Each row was made from one walk, in order. Every step used is in the known rows, and no mark comes twice. Write each row's walk.
In the rows, zero is written as 100.
Known rows
moli-vazok-tubag-seti-dufefe-befi: 98, 110, 109, 83, 102, 93, 108, 74, 109, 79, 87, 81, 130, 128, 78, 100, 90, 91, 108
tubag-seti-dufefe-vazok: 82, 103, 115, 96, 124, 92, 91, 79, 113, 72, 79, 86, 119, 122, 107, 75, 98, 117, 118
befi-kopeb: 93, 129, 39, 105, 106, 88, 98, 132, 82, 110, 95, 85, 40, 81, 74, 134, 119, 84, 85
befi-moli-seti-dufefe-vazok-tubag: 106, 119, 126, 123, 90, 112, 96, 83, 92, 91, 89, 99, 136, 116, 106, 92, 75, 133, 114
seti-moli-befi-dufefe-vazok-tubag: 113, 109, 102, 104, 77, 114, 99, 83, 97, 92, 91, 116, 131, 78, 96, 126, 88, 120, 116
dufefe-seti-moli-vazok-tubag: 127, 110, 133, 123, 80, 90, 97, 101, 95, 96, 114, 93, 133, 115, 113, 98, 85, 109, 106
dufefe-befi: 88, 122, 68, 74, 97, 81, 109, 100, 108, 110, 91, 96, 81, 91, 58, 120, 117, 82, 88
tubag-seti-moli: 80, 61, 125, 119, 105, 99, 94, 97, 121, 116, 122, 100, 86, 100, 138, 81, 96, 104, 81
dufefe-seti-moli-befi: 104, 82, 81, 78, 88, 92, 104, 102, 95, 121, 122, 126, 99, 73, 102, 91, 103, 79, 97
seti-dufefe-befi: 85, 111, 73, 68, 106, 89, 115, 97, 105, 93, 80, 94, 96, 118, 59, 120, 108, 78, 103
dufefe-seti: 103, 121, 98, 87, 117, 78, 120, 113, 112, 102, 93, 103, 98, 99, 107, 90, 108, 104, 84
seti-dufefe-vazok: 89, 114, 96, 91, 115, 90, 90, 94, 101, 76, 75, 91, 108, 121, 87, 95, 107, 108, 127
seti-dufefe: 81, 102, 88, 93, 107, 106, 104, 109, 93, 80, 78, 87, 83, 135, 88, 110, 107, 81, 109
vazok-tubag-seti-dufefe: 82, 94, 122, 112, 105, 115, 114, 74, 108, 75, 81, 80, 111, 140, 114, 96, 80, 105, 99
seti-moli-befi-dufefe: 98, 85, 71, 73, 88, 125, 95, 124, 88, 95, 98, 124, 90, 68, 93, 129, 115, 76, 105
tubag-seti: 74, 98, 112, 106, 109, 99, 99, 88, 116, 96, 98, 82, 78, 104, 118, 79, 107, 100, 78
vazok-moli-seti-dufefe-befi-kopeb: 118, 107, 60, 96, 121, 94, 108, 115, 92, 114, 100, 95, 78, 93, 72, 123, 103, 91, 99
vazok-tubag-seti-moli: 89, 66, 135, 134, 90, 105, 103, 82, 121, 115, 122, 100, 102, 104, 140, 92, 80, 116, 81
vazok-moli-befi: 105, 90, 82, 96, 76, 110, 101, 91, 86, 119, 111, 112, 69, 80, 81, 111, 118, 82, 99

Which walk is each row?
103, 77, 115, 104, 111, 82, 110, 117, 118, 120, 119, 116, 101, 96, 130, 89, 97, 107, 84 | dufefe-seti-moli
97, 113, 136, 122, 88, 101, 93, 77, 104, 83, 102, 72, 115, 118, 116, 79, 91, 108, 94 | moli-vazok-tubag-seti
113, 123, 120, 117, 93, 107, 96, 77, 95, 84, 85, 92, 139, 121, 99, 92, 80, 124, 122 | moli-seti-dufefe-vazok-tubag
92, 97, 110, 103, 109, 122, 92, 122, 83, 94, 96, 99, 100, 128, 113, 75, 94, 96, 105 | befi-moli-seti-dufefe
103, 74, 143, 123, 122, 101, 102, 72, 122, 94, 94, 96, 106, 120, 120, 88, 99, 135, 111 | tubag-seti-dufefe-vazok-moli
123, 91, 129, 126, 105, 114, 88, 112, 98, 122, 119, 101, 90, 102, 119, 71, 109, 109, 96 | vazok-moli-seti
94, 122, 109, 106, 86, 93, 71, 132, 74, 91, 105, 85, 85, 109, 92, 91, 119, 90, 102 | befi-moli-vazok
73, 100, 108, 100, 95, 107, 119, 83, 108, 105, 91, 102, 104, 108, 95, 112, 79, 115, 79 | vazok-tubag-seti-dufefe-befi-moli
121, 97, 126, 101, 103, 76, 82, 127, 96, 95, 121, 96, 119, 112, 117, 75, 108, 92, 110 | dufefe-seti-moli-vazok
108, 88, 90, 91, 90, 106, 96, 78, 90, 102, 100, 113, 98, 92, 82, 102, 109, 96, 123 | seti-dufefe-vazok-moli-befi
117, 107, 126, 130, 69, 98, 86, 101, 86, 96, 113, 87, 116, 117, 102, 109, 91, 100, 108 | seti-moli-vazok-tubag
93, 71, 140, 133, 96, 98, 96, 74, 124, 110, 119, 102, 117, 98, 140, 83, 78, 129, 92 | dufefe-vazok-tubag-seti-moli
99, 114, 100, 96, 99, 105, 88, 121, 91, 124, 114, 108, 97, 85, 99, 73, 102, 101, 84 | dufefe-befi-moli-seti
115, 93, 123, 114, 114, 108, 101, 99, 114, 97, 90, 110, 97, 91, 106, 120, 115, 134, 108 | befi-dufefe-vazok-moli
113, 116, 81, 57, 112, 102, 121, 118, 102, 88, 84, 121, 112, 74, 98, 107, 111, 92, 96 | moli-befi-dufefe-seti
108, 123, 42, 83, 120, 89, 103, 122, 86, 106, 93, 90, 79, 92, 63, 119, 106, 78, 99 | moli-seti-dufefe-befi-kopeb
110, 119, 99, 72, 126, 97, 124, 128, 115, 85, 78, 112, 109, 89, 111, 110, 111, 108, 89 | befi-dufefe-seti
93, 76, 87, 77, 96, 127, 96, 111, 99, 93, 100, 119, 97, 70, 109, 113, 108, 83, 100 | tubag-seti-moli-befi-dufefe
92, 80, 70, 86, 73, 104, 89, 104, 84, 121, 121, 118, 78, 75, 89, 101, 110, 68, 102 | seti-moli-befi
105, 99, 58, 107, 90, 94, 92, 89, 87, 117, 117, 105, 87, 58, 93, 112, 90, 99, 99 | dufefe-vazok-tubag-seti-moli-befi-kopeb
101, 95, 53, 109, 84, 101, 99, 98, 83, 121, 119, 103, 71, 62, 93, 120, 92, 85, 89 | vazok-tubag-seti-moli-befi-kopeb
112, 95, 103, 85, 113, 102, 110, 96, 107, 106, 96, 101, 112, 117, 81, 96, 100, 94, 107 | vazok-moli-seti-dufefe-befi
